Each row was made from one path, in order. Every step used is in the known rows, and no mark comes twice. Write each row's path.
Known rows:
lodisu/bami/kare: [ 22.5  44.0  17.0  41.5  -9.3 -47.8 -17.1   9.1  36.1  -8.0   3.9   1.8
  36.8  10.9  46.6 -18.2   6.1   4.1]
vezag/setepo/lodisu/baget: [  5.3  35.1  27.1 -20.4  -4.9 -41.4 -23.4   5.8  25.7 -20.3  26.6  10.1
  15.6   9.8  44.1 -15.9  24.7 -29.0]
baget/vezag: [  8.5  27.0  20.7  22.7   4.0 -46.1  18.3  11.6  23.2   5.5  -5.2  -3.4
   7.9   9.2  28.8 -10.3  12.3   1.5]
kofis/setepo/lodisu/rigof: [  0.7  46.1  36.5  -9.0   6.6 -39.5  -8.7 -12.0  16.8 -20.0  35.0  -6.8
  29.8   8.5  46.2   6.6  43.5  -4.9]
setepo/lodisu/bami: [ 21.4  34.1  27.5  -5.4  -0.8 -41.4 -29.2  -4.3  21.1   1.0   3.3  15.1
  50.3   4.4  48.5 -10.6   7.7   2.4]
bami/vezag/setepo/lodisu/rigof: [  4.8  27.0  33.5 -25.0   0.6 -38.7 -12.2  22.4  24.1 -16.2  41.7 -22.6
  46.0 -18.6  23.1  13.4  33.5 -18.4]
rigof/lodisu/bami/kare: [ 19.8  47.7  12.8  14.1 -14.1 -40.8 -19.4  15.2  38.7  -9.6   8.9  -4.5
  45.9  -4.4  51.5 -19.6   3.9   1.5]
baget/vezag/rigof/lodisu: [  5.1  35.1  16.4 -17.1  17.4 -46.2  11.6  16.9  26.0  -7.5  17.9 -14.5
  22.7 -27.5  19.8   0.9  24.3   1.1]
rigof/lodisu: [ -2.6  26.9  18.5   7.0   7.3 -43.0   6.7   8.4  24.7 -16.0  -2.1  -5.5
  15.3  -2.7  45.4 -15.6  12.5 -15.3]
kofis/setepo/lodisu/baget/vezag/rigof: [  2.7  56.4  34.7 -32.4   2.8 -38.3 -11.4   4.8  24.5  -8.1  44.9   7.1
  18.2  -0.4  36.2  -6.7  47.0  -3.0]
baget/vezag/rigof: [  8.7  33.4  21.1  10.8  22.0 -54.0  13.7  10.7  22.4  -7.3  13.3  -8.7
  12.5 -11.7  14.0   1.8  28.0   3.4]
setepo/lodisu: [  3.0  27.7  18.7   2.3   7.4 -43.4  -7.0   1.6  23.1  -4.4   6.5   1.6
  24.4   5.2  43.8 -14.3  10.7 -11.1]
vezag/rigof/lodisu: [ -3.0  34.3  17.3  -3.3  23.3 -51.9   2.9   7.2  23.2 -28.7  18.9 -10.8
  21.0 -24.0  31.8  -3.9  26.8 -12.6]
kofis/setepo: [ -9.2  29.1  41.1  33.1  -3.7 -48.8   9.5  -6.2  17.9 -15.5  18.6  -2.5
   5.0  27.2  47.7  -6.3  29.0 -13.0]
kofis/setepo/lodisu: [ -7.6  31.6  37.2   2.1  -7.7 -42.2  -7.5  -4.3  20.8  -6.5  30.3  -2.4
  21.3  21.6  50.7  -7.2  24.3 -11.5]
kofis/setepo/lodisu/baget/vezag/bami/kare: [ 24.0  68.4  31.3 -15.7 -27.8 -30.5 -35.0  19.4  38.9   6.1  37.0  14.9
  40.2  12.0  42.6 -26.3  17.1  10.6]
bami/vezag/setepo/kofis: [  9.8   8.3  46.2  10.1 -30.9 -49.9  -9.6  22.0  22.3 -15.5  39.8   5.5
  32.1   1.6  23.0  -1.1  15.5 -35.2]

Write each row's path:
[ 24.5  18.2  49.4 -25.6 -43.0 -40.0 -32.5  22.9  24.3 -12.3  40.7  13.4
  66.4 -13.9  34.1   1.8   9.5 -25.0]  rigof/lodisu/bami/vezag/setepo/kofis
[ 28.3  16.3  54.8   2.6 -38.1 -46.7 -29.7  16.9  21.1  -9.4  37.2  19.7
  56.2   1.3  29.2   3.9  12.9 -22.1]  lodisu/bami/vezag/setepo/kofis
[ 11.1  48.7  20.9   0.2  23.5 -45.8   3.3  10.5  24.5 -15.4   8.2   9.0
   1.9  -9.5  25.4 -13.7  37.5  -4.6]  lodisu/baget/vezag/rigof
[  0.9  49.5  19.7 -15.0  24.9 -44.5  -9.0   6.1  26.2 -38.6  12.7   8.0
   9.0 -21.0  41.4 -20.2  38.0 -19.9]  vezag/rigof/lodisu/baget
[ 11.2  26.1  34.6  -8.5 -10.8 -34.1 -12.2  26.0  26.8  -1.3   3.7   0.5
  51.9 -16.5  44.5 -11.5  10.7  -4.3]  rigof/lodisu/bami/vezag
[ 15.2  34.1  34.6 -23.2   6.4 -42.3 -29.8  19.7  24.4  -2.6  28.7   1.9
  65.3 -29.1  28.6   2.4  24.8   1.1]  setepo/lodisu/bami/vezag/rigof
[ 32.5  50.6  28.9 -29.4  -0.5 -32.6 -31.4  13.5  25.9   6.3  -0.2  31.1
  37.5  -1.5  33.8 -25.1   9.5   7.7]  setepo/lodisu/baget/vezag/bami
[ 11.7  15.3  46.9   7.2 -16.6 -44.3 -15.2  23.9  24.2  -5.6  23.7  -2.4
  45.1   0.7  31.0   4.8  17.3 -11.9]  lodisu/bami/vezag/setepo
[ 10.6  21.7  25.8 -22.9 -13.0 -42.0  -3.0  16.4  25.2  10.2  31.0 -12.1
  29.6   2.6  23.1   5.4  10.7  -7.2]  baget/vezag/setepo/lodisu
[ 16.1  27.3  35.0 -10.9 -11.4 -33.8 -26.4  20.1  25.4   8.8  10.1   6.2
  60.6  -8.2  43.7 -10.5  10.1  -1.1]  setepo/lodisu/bami/vezag
[ 35.5  64.0  13.6 -13.9 -13.9 -32.0 -36.3  25.7  41.7   6.4  15.4  17.7
  42.6  -3.0  34.4 -31.6   2.9  10.1]  setepo/lodisu/baget/vezag/bami/kare
[ -3.2  12.0  35.4 -15.7 -15.3 -40.7 -10.4  30.2  28.0  -1.8  38.5 -15.8
  37.6  -7.1  28.9   0.9  15.0 -23.5]  bami/vezag/setepo/lodisu
[ 21.5  55.6  47.6 -30.6 -15.5 -31.2 -29.7   5.7  22.7   4.2  24.1  27.8
  35.1  13.1  42.5 -18.6  23.3   7.5]  kofis/setepo/lodisu/baget/vezag/bami
[ 18.3  36.6  24.8 -32.3   2.8 -41.2  -6.3  11.5  23.0  -3.2  34.4 -17.3
  37.8  -9.1  17.2  18.6  29.8  -1.3]  baget/vezag/setepo/lodisu/rigof
